What can hang from each mark:
G: P X
Y: B X
P: G J
U: X
X: G H J L U Y
L: B X
N: X
B: H L N
H: B X

Each row was made from one small tree. Brackets hold a mark, then the marks that hang from it, in alphabetical order. Every link used is in the known rows. Write each row's tree.
In the rows, 128 means zero.
Known rows:
{H {B L} X}: [104 130 122 100 147  93 125 105 140 119 175  72 160 134 151 112 142 142
 122 123 128 121 130 157 109 159 137 104 145 185 135]
{X G L U Y}: [106 121 127 151  81 169 119 109 137 138 148 122 170 167 105 105  22 168
 151 109 142 149 115  93 174 199 142 133 125 130 165]
{N {X G}}: [113 128 111 153 118 200 104 138 141  98 131 116 165 139  91 139  88 113
 153 126 117 124 132 121 145 181 110 118 122 104 119]
{B H L {N {X G U Y}}}: [134  97  96 153  86 168 119 122 177  95 151 124 158 139 123 145  12  82
 140 131 166 133 125 102 153 185 102 141  94 182 101]
{B {L {X J}} N}: [151  63  73 118  96 123 157 127 174 170 145  90  90 106 134 135 114 129
 124 130 118 150 125 145  94 132 158 144 110 137 132]
{X {G P} H J L U}: [100  71 116 133  90 169 136  97 155 131 142 163 200 201  61 119  14 214
 162 154 161 139 105 113 169 226 146 129 167  73 171]
{G {X J U Y}}: [128 108  93 151 125 159 163 127 142 129 148 144 107 185 132  96  78 157
 167 140 133 172 169  67 116 178 130 134 138 112 141]
{X {H {B N}}}: [ 95 103 124 138 118 125 130  86 129 138 169 144 124 148 109 127 146 146
 127 126 135 100 114 130 115 148 122 116 141 156 110]
{G {X {H B} L Y}}: [ 93 109  95 125 162 138 130  56 165 123 169 189 117 188 171  74 113 177
 175 119 135 150 144 107 132 185 112 105 158 139 121]
{H {B L N} {X J U Y}}: [109  86  93 145  90 109 154 107 149 147 197  48 133 171 115  96  80 154
 126 128 142 140 127 103  96 191 169 129 137 193 134]
{B L N}: [143 104 108 116 102  89 123 132 149 142 140 100 136 104 142 134 114 109
 108 138 140 124 114 145 111 112 148 141  97 165 127]
{H {B N} {X U}}: [ 82 135 106 139  93 119 131 139 116 150 196  66 131 123  81 130 122 149
 131 131 110 116 137 141 108 181 142 127 139 182 120]
{Y X}: [139 139 101 123 123 146 126 132 125  97 130 117 130 133 125 126 142 141
 135 133 113 152 139 148 123 140 105 144 111 131 122]
{X {H B} L U Y}: [ 83 102 121 122 112 131 129  62 145 146 178 175 159 196 135  93  85 180
 143 108 162 140 108 102 152 200 118 118 143 175 150]
{L {B N} {X G U}}: [129 124 120 153  42 187 139 119 106 146 158  94  98 112  62 172 107 164
 145 125 117 113 121 122 106 159 137 146 115 104 141]
{P J}: [157 130 113 137 135 117 144 128 162 157 119 135 123 125 115 129  97 135
 131 131 132 112 117 108 132 142 145 117 155  97 122]
{X H J L U {Y {B N}}}: [100  63  78 133  60 129 115  83 154 178 189 145 137 193  98 104  65 190
 142 131 173 138 124  76 146 185 152 144 151 131 163]
{N {X {H B} J}}: [ 96  78  95 142 138 176 132  91 152 110 164 152 149 182 105 120 132 139
 146 134 137 130 126 110 118 196 110 106 150 121 115]
{L {B H} {X G J}}: [147  95 128 158  98 195 163  72 123 107 150 128  79 141 104 158  96 161
 154 125 135 130 126 109 118 163 127 127 163  78 122]
{B L {N {X G J}}}: [134  73  85 155  86 159 120 137 165 122 148  82 161 131  97 137  68 109
 133 145 133 133 124 123 117 172 151 134 103 123 128]
{X G J L U {Y {B N}}}: [ 94  87  88 174  35 160 117 116 127 160 191  81 142 173  64 121  15 193
 143 120 162 139 135  65 154 207 186 141 143 113 181]
{B {H {X Y}} L N}: [154  96  95 122 124 107 131  92 185 121 147 100 118 121 174 103  70  93
 130 139 137 130 129 133 126 135 119 140 129 190  79]
{L {B {H {X {G P} J}} N}}: [144 107 117 165  95 166 144  99 127  93 151  92 100 146  77 139  67 159
 151 163 144  95 124 115 115 165 150 142 174  82  84]
{N X}: [121 126  97 132 134 168 112 142 148 109 124 133 143 129 119 131 123 105
 140 132 122 134 137 129 132 157 102 125 117 118 107]
{G X}: [125 140 102 130 153 138 135 133 137 116 134 151 113 133 148 119 134 136
 159 138 112 148 164 122 115 143 113 124 133 113 121]
{H B {X L U}}: [ 73 139 101 114 113 111 124 113 126 145 191  92 165 131 111 112 109 182
 145 120 120 140 131 151 139 201 142 120 155 175 150]
{G P {X H J {L B} U}}: [121  98  92 107 126 149 142  92 148 115 149 199 141 193 107 115  80 224
 178 169 167 142 137 103 126 197 128 138 177  59 148]
{B {L X} N}: [148  94  88 102 103 120 138 130 173 162 138  99  98  90 145 142 126 114
 118 126 117 137 123 161 100 120 139 140 100 154 125]
{P {G X} J}: [173 154 112 144 171 141 183 137 195 131 109 151 110 137 111 118  93 143
 161 138 129 138 167 116 121 176 166 114 156  63 115]
{U {X H {L B}}}: [122  90 103  99 118 146 109  73 136 128 142 198 138 139 151  94 151 158
 148 143 131 145 131 139 144 130 117 124 153 104 124]

Which tree is each row?
[138 146 122 139 157 141 185 109 184 130 150 185 138 171  88 127  94 169
 163 134 149 129 164 106 122 214 145 102 166  96 132]
{P {G {X {H B} U}} J}
[114 129 147 165  83 184 131 126 121 120 140 113 155 178  92 121  41 140
 146 113 143 134 129  79 153 184 128 124 119 136 154]
{X G U Y}
[134  97 105 136 144 133 146  96 152 111 151 125 117 137 134 114  97 129
 151 144 124 144 143 129 136 160 118 133 174 129  98]
{B {H {X J}}}
[ 89  87  67 159 108 144 136 122 143 138 181 102 117 133  93 123 107 152
 136 128 123 139 116 128 113 193 160 121 132 140 107]
{H {B {N {X J L}}}}
[132 103  60 122  65 108 127 135 132  99 194 102 139 134 112 175  84 146
 113 147 171 149 153 122 122 160 121 161 112 179 151]
{Y {B H L N} {X J U}}
[ 96 131  71 121  96 169  87 131 155 129 164 129 156 152 120 123  73 145
 141 115 157 144 140  98 162 198 113 126 124 143 148]
{N {X L U {Y B}}}
[125 122  77 130 100 145 121 135 112 105 169  91 120 152 105 142 140 169
 126 135 140 145 159 119 115 151 132 138 138 112 155]
{Y B {X J}}
[107  46  87 122 117 128 147  99 152 138 173 154 129 158 138 100 136 134
 127 149 134 153 140 126 106 148 144 111 144 150 118]
{U {X {H {B L N}} J}}
[120  95  85 136 111 162 105 118 162 133 139 146 133 129 104 131 125 104
 144 145 118 115 125 133 125 150 102 137 113 126  89]
{B {N {X H}}}
[ 67  76 125 151  82 153 143  69 122 135 198 149 197 195  69 123  58 213
 157 123 158 137 108 105 158 234 148 111 163 125 187]
{X G {H B} J L U}
[169 156 104 148 162 153 165 127 194 127 127 135  92 164 116 111  82 147
 156 122 153 128 183  77 120 180 168 105 164  68 125]
{P {G {X {Y B}}} J}
[105  71 100 131 118 166 138  83 167 115 169 149 175 212 124 107  84 138
 137 124 167 146 127  82 125 215 106 112 127 166 139]
{N {X {H {B L}} J U Y}}
[143 105 126 156  80 223 167 109 131 122 134 101  91 193  67 137  46 197
 155 126 150 128 123  76 112 200 150 129 153  63 145]
{L B {X {G P} J U Y}}
[100  49 102 178 101 200 148  85 143 127 169 142 109 199  98  78  86 148
 152 129 124 148 144  78 127 187 148 100 158 122 111]
{U {X G {H {B N}} J Y}}
[109  57 112 143  90 121 152  73 151 148 190 132 144 208 115 106  80 160
 124 127 172 134 109  76 109 184 147 122 132 187 145]
{X {H {B L N}} J U Y}
[ 99  92 111 155  68 155 137 117 124 145 161 118 181 157  74 127  37 189
 154 133 138 159 119 106 166 207 168 137 142  99 185]
{X G J L U}
[136 116 109 147  74 126 130  83 125 133 164 149 107 141 130 125  59 157
 140 128 168 132 105  93 142 156 132 158 125 153 111]
{X {L {B H N}} U Y}
[132 105  89 131 122 144 120  50 155 134 155 180  96 166 161  84 118 176
 176 137 133 132 132 100 122 150 121 137 141  99 108]
{G {X H {L {B N}} Y}}
[116 112  96 168  89 189 107 147 143 120 138  98 140 114  75 142  85 105
 149 133 111 119 129 127 130 169 128 133 108 112 102]
{B {N {X G}}}
[130 114 100 125  88 177 107  83 138  88 143 135 151 163  83 127  88 203
 160 150 137 114 104 151 139 178 124 155 134  73 118]
{Y {X {G P} H {L {B N}}}}
[126  70 124 140  99 155 147  79 147 143 147 166 142 216 116  93  76 161
 142 134 158 146 125  67 135 177 123 134 142 130 147]
{X H J U Y}
[148  96 108 122 116  89 134 115 159 118 145 132 124  99 159 148  87  89
 115 139 156 127 117 142 127 115 119 145 111 187  97]
{B H L N}
[108 108  65 137 119 137 140 104 154 121 183 165 108 172 150 112  51 177
 170 132 169 172 173  69 147 196 126 133 163 128 151]
{G {X J L U {Y {B H}}}}
[124 125  94 123 117 157  99 106 137 110 143 137 143 123 129 126 128 145
 143 132 135 129 113 136 137 161 120 135 126 101 117]
{N {X {L B}}}
[128  86  71 109  71 111 139 129 155 146 185 112  99 109 123 183  84 133
 115 131 171 137 147 124 118 149 130 140 133 171 149]
{Y {B H {L {X J U}} N}}
[103  96 135 140  86 169 110  68 153 140 153 168 189 197 109  94  36 178
 163 115 149 139 109  93 181 203 117 127 136 125 165]
{X G H L U Y}
[132  60  69 132 123 163 141 112 165 147 135 152 103 160 155  57  86 148
 152 130 120 196 147 100 143 160 159 124 148 107 123]
{U {X J L Y}}
[114  84  97 165 105 197 133 111 136  99 159 138 106 177 122 106  58 131
 148 127 151 158 174  69 151 170 138 105 169 106 122]
{U {X G J {Y {B H}}}}
[143 110  85 129  86 138 145  89 113  94 170 145 139 150 115 139  93 192
 149 147 152 171 120 125 138 177 118 169 131 122 142]
{Y {X J {L {B H}} U}}
[139 112 107  85 109 123 139 131 159 148 137 123 140 113 147 148 113 131
 124 121 134 154 128 150 121 145 113 133 104 163 164]
{B {L {X U}}}
[136 130  97 150 139 203 125 157 181 105 103 120 161 149  68 141  34 129
 157 140 136 107 126 109 148 206 125 106 151  58 106]
{N {X {G {P J}}}}
[ 95 106 107 145 137 130 149 104 126 130 181  73 124 157 107 103 136 167
 137 128 115 133 140 127 105 183 156 109 173 139 125]
{H B {X J}}
